Every row comes from one small tree of marks. Brackets hold a mark, then the marks that hang from it, in alphabetical order. Every link used is in the known rows. Which tree was each row made from?
Known rows:
(famen difuz luto): [ -6  -9 -10  -2 -18  -3  -8   0  -2  -1   0  10  -1  22  -3  -4  -1 -29
 -18 -20  -9  -5  14  -2 -14  -4  -6  -4  -4  18  -9 -14  12   3  -2  -4
 -12   2 -25 -14  19   6  -2  15  -1   4   0  12 -13  -4   2   6  -4  -1
   9  -2  -2 -10   6  -2 -12]
(papevo bukev): [ -3  -8  -1   0  -6   0 -15 -14   0  -6  13   1  15  -1 -14  -1   0  -3
  -2  -9  -7  -6 -11  10   0   1 -17   8  -3  -1   2 -12   8   2   7  10
  -2  -1  -7  -8  -2   6   3   3  -4   0  -2   6 -13  -1  11  -1  -2   2
   0  -8   1  -5  -4  -4 -12]
(famen difuz): [  0  -4  -9   1  -2  -4  -5  -5   3  -7  -2   5   6  13   0  -8  -3 -16
  -7 -12   3  -8   2   2  -6  -5  -5  -1  -5  10 -17  -3   9   5  -9  -7
  -9   2 -11  -6  13   5  -2   8 -10  -4  -2   0  -4  -2   9  -4   0  -2
   4  -3  -1  -5  -1 -10  -7]
(difuz (papevo bukev luto)): [  4   3   9  -2   0   1 -10   4   1  -4  -7  -7   5  15  -6  15  -2  -1
  -5 -13   2   7  12   5  13 -12 -10  -1  -3  -7  -1 -21  -8 -14   1  10
   0  -7  -3  -4   3   4  -8  16 -12  -9 -12  13 -17   3  -1  -5   2   8
  -5  -3   1  -9  -4  -8  -1]
(famen difuz (luto papevo)): [ -7 -11  -9  -1 -20 -17 -14   8   3   3  -3   7  -3  13  -4  -3 -14 -31
 -18 -20 -13 -12  21  -1 -17  -5  -5  -7  -8  20  -7 -12   7   1   1  -9
   0  11 -20 -13  17   2  -5  14 -11   2  -1   9  -6  -6  -2  15  -1   1
   3  -4 -11 -11   2 -12 -15]
(bukev papevo): [  8   2   2 -10  -2  20  -5  -5   1   4  -3  -1 -11   2  -3  11   1   2
  -5   1   0  -2  -2   4   0  -8   2   3  -5  -5   3   4  -4   1  -2   0
  -4 -15  -8   2  -3   5  -5  -2   8   6  -3   2   0   6   0 -15   5  -7
  -1   4   7  -8   8   4   5]
(dete (papevo luto)): [  9   8   0   2   5  10  -1  19   1  -8  -9  13 -11   5   1   3  -2   7
  -2  -5   7  10  10   7  -9  -7  -3   3  11  -2   4   3  15 -11  10  15
   5  -7   8   4   8  -7  -3   7 -17  -4   6   0   6   0 -16  -4   8   2
  -2   1  -1   3   4  -6  -4]
(dete (papevo bukev luto)): [  7   3  -3   2   2  10 -12  12   2 -10  -1  15   0   4  -9   3  -3   6
  -2 -11   1   5   2  14 -10  -5 -14   7  10  -3   6  -7  20 -10  16  23
   1  -8   2  -3   7  -3   0   9 -19  -6   4   3  -3  -1  -6  -4   6   5
  -2  -5  -1  -2   1  -8 -13]
(famen (luto papevo)): [ -5  -7  -2  -5 -16 -14  -6  15   1  12   2   4 -10   2  -3   5  -7 -17
 -13 -10 -16  -3  17  -2 -11  -2  -1  -6  -1   9  12 -12  -1   0  10  -2
   9   9 -10  -8   4   1  -2   5   0   7   1   8  -1  -6 -12  19  -2   2
   2  -2  -8  -6   0  -2  -8]
(papevo dete): [ -3  -8  -8   6  -3   1  -4   9   1  -7  14   8  -8  -5  -8  -9  -8  -3
   3   4 -14   3   1   0   6  -7  -8   1   0  10  -4  -4   5  -4   9   4
  -9  11  -3  -7   1   4   7   7   0  16  -3  -4  -2   2   5 -12   1  -3
   7   4  12   4  -9   0  -3]
(famen (difuz (papevo vapev)) luto): [ -5  -8  -5  -1 -22  -4  -7   8  -3   0  -5   5   5  26  -2   9 -10 -33
 -21 -22  -6   1  30   1  -5  -8  -6 -13 -11  18  -9 -18  -4  -2  -3  -2
 -13  -2 -25 -15  24  15 -11  28  -1   7  -5  16 -18  -9   0   6  -1  -3
   8  -5  -1 -11   3  -4  -9]
(gerumut (papevo luto)): [ -3  10  -5 -12   1   0 -12   4  -1   0 -15   0   6   4   1  12 -10   0
   5   2   4   1  -5   5   3 -10   5 -16  12 -11  -5 -12   3 -18  -1  13
   8  -3   3   6   8  -3  -1  11  -5  -4 -11  -9   8   8   2  -7   9  -5
   3  -3   4  -6   0   7 -11]
(papevo dete gerumut luto vapev): [-17   3  -9   2  -3  -2  -7  43   1 -18   5  12  -3  -2 -12  15 -18  -9
  -2  -2 -23   3  21   1  14 -22   3 -13  -2   6 -10 -10 -10 -11  16  10
  -4  21   0 -10  12 -10  -9  24 -20  15   4   0   9 -10   4 -10  22  -9
   7 -14  12   8 -31 -15  -3]
(luto famen): [ -1   6  -5   2   2  -3   2  13   4  -6   5   4  -1  -4   1   1 -12  12
  -1  -1   1   0   2  -6  10   3  -5  -2   3  -6   4  -5  12  -3  -4  -2
   3   5   5   6  11 -11  -4  17   1  -3   8 -12   0 -13  -5  -8  18   5
   6  -3   2  -5  -2  -4  -7]
(famen (difuz (papevo dete)) luto): [ -4 -10  -9   2 -20  -2  -9   6  -3  -4  -2   9  -4  24  -4  -1  -7 -31
 -18 -20 -11   2  25   0  -2 -12 -13  -9 -10  22 -13 -21   2  -2   1  -1
 -20   3 -26 -15  17  17  -7  24   2  10 -10  14 -20  -1   2  -5  -3   2
  13   1   5  -9   1  -4 -10]
(luto famen (papevo dete gerumut)): [-12   2 -13   3  -5 -26  -8  37   6 -12   9  14  -8 -20 -10  -7 -27   6
  -1   3 -19  -5  13   0  13  -7 -16  -2 -10   0  -1  -7   5  -5  14  -6
   6  34   7   1   2 -12 -19  21 -15   4   7 -12  13 -15  -6  -7  28   3
   9  -9   6   0 -25 -25  -9]
(luto (famen (difuz papevo))): [  0   5  -9   4  -2  -7  -3  11   5 -12  -1   6   5  12   2   0 -15   1
  -6 -10   7  -1  13  -3  11  -3 -11  -3  -5   0 -10  -8  11  -4 -14  -4
  -7   5  -7   1  18  -2 -14  30  -4  -6   2  -4  -7 -13  -2 -13  16   5
   8  -2   3 -10  -3 -16 -10]
(papevo gerumut vapev): [-15   2  -2  -2  -7  -2   0  14   0  -9  -4   7  10  -8 -12  13 -10 -11
  -5   0 -11  -4  12   2   4  -2   1 -10 -13   1  -4  -3 -18   5  12   3
  -4  10   1  -6   6   1 -20  11  -7   8   9   4   9 -14   5  -1  15 -13
   5 -16   3   7 -23 -12   4]
(luto famen papevo): [ -4   5  -7   1  -1 -23  -5  25   9   1   3   3  -1 -11   1  -1 -25  11
  -2   1  -5  -8   9  -3   7   2  -7  -4  -2  -4  10  -3   7  -6   2  -9
  17  18   7   4   8 -13  -9  18 -15  -5   8 -12  12 -15 -12   5  20   7
   0  -7  -8  -5  -9 -19 -10]
(papevo vapev): [ -9  -3  -2   2  -7   2   2   7   2   2   3  -3  10  -2  -3  12 -12  -7
  -3   1  -8  -5   9   3   2  -1   6 -10  -4   6   2   3 -11   0   4   3
   0  -3  -2  -6  13   4   1  15  -4   8   5   0   5 -11  -2   7   9 -10
  -1 -10  -5  -1  -9  -4  -4]
(difuz (papevo vapev)): [  1   0   7   3  -6   1   4   7   1   3  -9  -7   8   8   0  17 -10  -5
  -5   0   0   7  21   3  12  -5  -1  -9 -10   4  -2  -6 -22  -8   0   5
  -3  -6  -4  -3   6  14 -12  21   1   4  -6   9  -4  -4  -3   0   2  -2
  -2  -6   0  -2  -8  -4   4]
(gerumut (papevo bukev dete vapev)): [-16  -5 -11  -6 -17  -1 -23  -7  -1  -5   9   6  19  -6 -18   7 -24  -9
   6   5 -18  -8 -11  17   5  -7 -17 -15   1   0  -3 -18   5 -10  16  20
  -7   1  -7 -11  12  17   1  27   4  15 -12  -7  -2  -1  13 -13   8 -15
  12 -15   8  -3 -15   4 -23]
(gerumut (papevo dete luto vapev)): [-12   4 -11  -7  -8  -1 -15  16   1  -2  -2   2   6   1  -6  14 -24  -6
   7   6 -11  -1   2   7   6 -16   4 -23  12  -1  -4 -13   1 -19   9  16
   2   4   1  -2  15   3   3  27  -6  12 -10 -13  13   1   5  -9  14 -12
   6  -9   6  -2 -10   4 -16]

Write each row's tree:
[-13   0  -7  -8 -14   1 -20 -11   0   0   0   1  24  -4 -15  13 -21  -9
   3   0 -10 -10 -11  16  -1  -3 -11 -15   1  -5   2 -14  -1  -9  11  16
   1  -5  -3  -5  10  14  -3  21   3   6  -8  -3   0  -2  12  -5   8 -15
   6 -17   3  -7  -8   6 -20]
(gerumut (papevo bukev vapev))
[  8   8  -3 -12   4  19  -8  12   5  -4  -6   0 -12  12   2  17  -8   7
  -8  -8   4  -3   4   1   4 -14   5   3   1  -7  -3  -3   6  -6 -11   1
   2 -13  -9   7  12  -9  -3  15  -6   0  -1  -2   3   3  -4 -18  16  -3
  -2   0   7 -16   6  -6  -1]
(bukev (papevo (luto (famen difuz))))
[  2   9   7  -3   3  -2   1  19  -2  -7 -20  -3  -2  10   1  16   1  -3
  -4  -6   6  12  21  -1  16 -17   1  -5  -8  -7  -8 -16 -19 -14   0   6
  -2   5   4   1  -2   1 -23  10 -11  -9  -6  12  -6   1  -1 -10   8   5
  -1  -2   7   0 -10 -13  12]
(difuz (papevo gerumut luto))
[-14  -3  -8  -1  -5  -2 -23  22  -1 -26  12  14   1  -2 -25   2  -6  -5
  -1 -11 -23  -1   0   9  12 -20 -21   6  -2  -2 -10 -26   7 -10  19  17
  -8  22  -4 -11   0  -8  -6  12 -23   5  -1   8 -10  -2  14 -19  11   4
   6 -11  18   1 -25 -17 -10]
(papevo bukev dete gerumut luto)
[ -5   6  -9   2  -2  -7   0  16   6 -15  -4   6   8   9  -2   3 -19  -2
  -6 -10   2  -1  17  -3  12  -3 -12  -7 -10   0 -11 -10   5  -3  -9  -4
  -7   8  -6  -2  18  -2 -21  33  -8  -4   3  -4  -4 -18   1 -13  22   0
  11  -9   6  -4 -11 -18  -9]
(luto (famen (difuz (papevo gerumut vapev))))
[  5   0  -3   3   0  -3  -5   2   3  -8 -14   0   7  23   2   3  -6 -16
  -8 -15   8   0  17   1   2 -14  -3  -4  -8   6 -19 -11   1  -6 -13  -3
  -8   0 -11  -5  16   6  -7  16 -15  -8  -7   9  -9   2   5  -6   0   2
   0  -2  -1  -9   0 -13  -1]
(famen (difuz (papevo luto)))
[-11   4  -8   2  -5 -22  -5  32  13   1   5   0   5 -12   0   7 -33   7
  -5   2 -10 -11  16  -2   7   2  -3 -12  -3   2  10  -1   1  -6   7  -6
  20  14   6   0  17 -13  -8  28 -17   2  10 -14  16 -21 -15  13  25  -1
   0 -14 -11  -6 -15 -19 -13]
(luto famen (papevo vapev))
[ -3   6  -3   2  -4   9 -11  24   1 -16  -6  20   5  -2 -17  12 -10  -2
  -7 -13  -8   4  11  17  -7  -8 -14   5   0  -2   3  -7   7  -9  23  24
  -2   2   2  -6  11  -3 -13  19 -25  -2  11   5   3 -12  -3  -4  16  -6
   3 -16   3   3 -15 -16 -12]
(dete (papevo bukev gerumut luto vapev))
[-19   7 -13   2  -2  -4  -5  52   3 -22   8  14  -4  -3 -12  13 -26   3
  -2  -4 -24   3  21  -2  21 -19   0 -14  -1   1  -7 -15  -2 -13  12  11
  -4  26   3  -6  16 -18 -11  36 -23  11   9  -8   9 -19   0 -15  32  -7
  10 -16  14   5 -32 -19  -9]
(papevo dete gerumut (luto famen) vapev)
[  2   4  -2   0   1   7 -14  16  -1 -20  -5  21  -2  -2 -16   4  -1   3
  -5 -12  -1   5   4  15  -8  -8 -18   9   2  -7   1 -10  15  -9  21  21
  -1   2   4  -2   3  -3 -15   8 -22  -8   8   4  -2  -3  -2 -10  12   1
   3  -9   8   2  -8 -14 -10]
(dete (papevo bukev gerumut luto))
[ -4   6   6  -3  -4   0   1  24   0  -6 -19  -4   4   9  -1  23 -10  -5
  -6  -6  -1  10  28   1  17 -15   3 -12  -9  -3  -7 -14 -27 -13   4   7
  -2   4   1  -2   8   2 -22  20 -16  -3  -4  11  -2  -5  -3  -5  12  -2
   0 -10   5   2 -17 -13   9]
(difuz (papevo gerumut luto vapev))
[-17 -11  -8   1 -14 -21 -19  19   5  -9  12   7   9 -19 -23   2 -26 -14
  -5  -1 -30 -12  11  13   4  -9 -20  -3 -17  11   1  -9  -7  -2  26   4
   3  23  -3 -14   2   6 -12  15 -21  13   4   3   6 -11   7   4  14  -8
   1 -18   0   2 -31 -23 -13]
(luto (papevo bukev dete gerumut vapev))
[-18  -4 -11   5 -11  -3  -4  25  -1 -16  10  14  -2 -12 -17   6 -17 -13
  -1   6 -26   0  13   3  12 -10  -8 -10 -12  11  -9  -7 -12   2  20   6
 -15  21  -3 -14   5   6 -15  19  -4  20   5   0   7 -12   9 -11  16 -15
  12 -14  15  11 -32 -12  -2]
(papevo dete gerumut vapev)
[  0   6  -3   3  -5   8   4  18  -2 -13  -6  19  -1  -9 -11   3  -9  -4
  -5  -2  -5   7  14  11  -9  -3  -9   0  -6   3   1   3   0  -1  20  14
  -5   1   4  -3   7   4 -21  12 -10   4  14  -1  10 -11  -7  -4  15 -10
   6 -10   6  10 -12 -11  -1]
(dete (papevo gerumut vapev))
[-13  11  -1  -5   1  -3   0  32   1 -11 -10   3   4   3  -6  24 -12  -5
  -8  -7  -9  -1  18   0   7 -14  12 -13  -3  -3  -6  -8 -19  -9   6   8
   5  10   4  -3  13 -14 -13  17 -24  -1  10   4  11 -11   1   1  20  -8
  -1 -15   3   4 -20 -18   0]
(papevo gerumut luto vapev)
[  1   4  -6 -10  -1  19 -10  17   1 -12  -2   8 -20   2  -9  13  -2  -1
  -6  -1 -10   3   6   4   9 -24   0   2  -3  -3  -6  -7  -3  -7   7   6
  -7   0  -7   0  -3  -3 -10   4  -5  10  -4   3   4   8   3 -27  14  -9
   3   0  20  -1  -8  -5   4]
(bukev (papevo dete gerumut luto))
[ -7   7  -9  -1   3  -3  -3  32   9  -7   0   0   9  15   3  18 -24   2
  -8 -10  -1  -4  19  -4   7 -11  10 -15   5   0  -5  -7   6 -13  -8   4
   8   2  -1  -1  30 -18   2  39 -24  -2   8  -8   6 -18  -5   2  25  -2
  -2 -13  -7  -9 -10 -16 -12]
(papevo (luto (famen difuz)) vapev)
[ -5   4  -5 -13  -5  -1 -24  -4   0  -3  -8   0  14   5  -9  12 -11  -2
   5  -4  -1  -5 -13  11   0 -11  -7  -9  10 -13  -1 -21   9 -18   5  18
   6  -3   0   1   8   2   1  13  -8  -5 -13  -5  -1   6  10  -8   7  -3
   2  -8   4 -10  -2   5 -17]
(gerumut (papevo bukev luto))
[-11  -7  -2  -3 -21 -12  -7  19   0  14   2   2  -5   2  -3  11 -14 -18
 -15  -8 -20  -7  24  -1  -8  -2   1 -11  -3  11  13  -9  -5  -2  13  -1
  11   5 -10  -8  10   1  -2  13  -2  12   5   8   1 -10 -12  24   2  -2
  -1  -8 -10  -5  -3  -3  -9]
(famen (luto (papevo vapev)))
[-13   1 -10  -3 -13   0 -13   4   0   0   2   5   9  -7  -9   9 -23  -9
   6  11 -13  -2  -3   9   4  -8  -6 -21   5   3  -4 -10  -1 -11  14  15
  -5   3  -2  -5  12  13  -2  22   7  18  -9 -11   8   0   8 -12  10 -16
  12 -11   8   1 -13   8 -16]
(gerumut (papevo dete vapev))
[ -1   9  -2   2   0  10   0  30   1 -15 -13  18  -2  -2  -8  13  -8  -1
  -5  -6  -2   8  18  11  -5 -10   0  -4   4  -1   0   0   3  -9  17  16
   0   0   8  -2  13  -5 -17  15 -21   1  14   2  10 -10 -10  -2  19  -8
   2 -10   2   7 -12 -14  -2]
(dete (papevo gerumut luto vapev))
[ -7  17  -5  -7   8  -6  -2  34   2 -18 -10   9  -4   4  -2  11  -5   9
  -3  -9   1   3  10  -5  14 -12   3  -3   3 -14  -5 -15   2 -12  -2   5
   6  17   7   6   5 -26 -18  15 -20 -12   8  -2   5 -11  -2 -14  25   6
   5  -6   8   0 -15 -17   1]
(papevo gerumut (luto famen))
[ -5  11   4  -1  -1  -2   2  32   2  -9 -15  -1   6   9  -1  23 -14   2
  -8  -6  -1  11  29  -1  24 -14   1 -12  -9  -6  -4 -16 -19 -16  -1   7
   0   6   2   0  11  -2 -26  32 -12  -6   1   7  -1 -12  -4  -7  23   0
   4 -10   8   0 -18 -16   3]
(difuz (papevo gerumut (luto famen) vapev))
[-15  -8  -9  -1 -24 -14  -9  26   2   3   5  10  -9  -5 -12   7 -16 -21
 -14  -7 -29  -4  25   0  -6  -7  -5 -11  -9  15   8 -13  -9  -1  23   0
   2  18 -10 -13   7   3  -8  15  -4  17   4  10   1 -11  -7  15   6  -5
   6 -10  -3   0 -13  -9  -9]
(famen (luto (papevo dete gerumut vapev)))
[-15   2 -14  -1  -1  -8 -23  31   1 -32  16  16   0  -4 -22   4 -15   5
  -1 -12 -23  -2   3   5  18 -18 -22   5  -3  -7  -7 -28  16 -11  15  18
  -8  23  -2 -10   5 -15 -10  26 -22   3   2  -1  -9  -9  10 -23  23   6
  12 -13  18   0 -27 -20 -15]
(papevo bukev dete gerumut (luto famen))
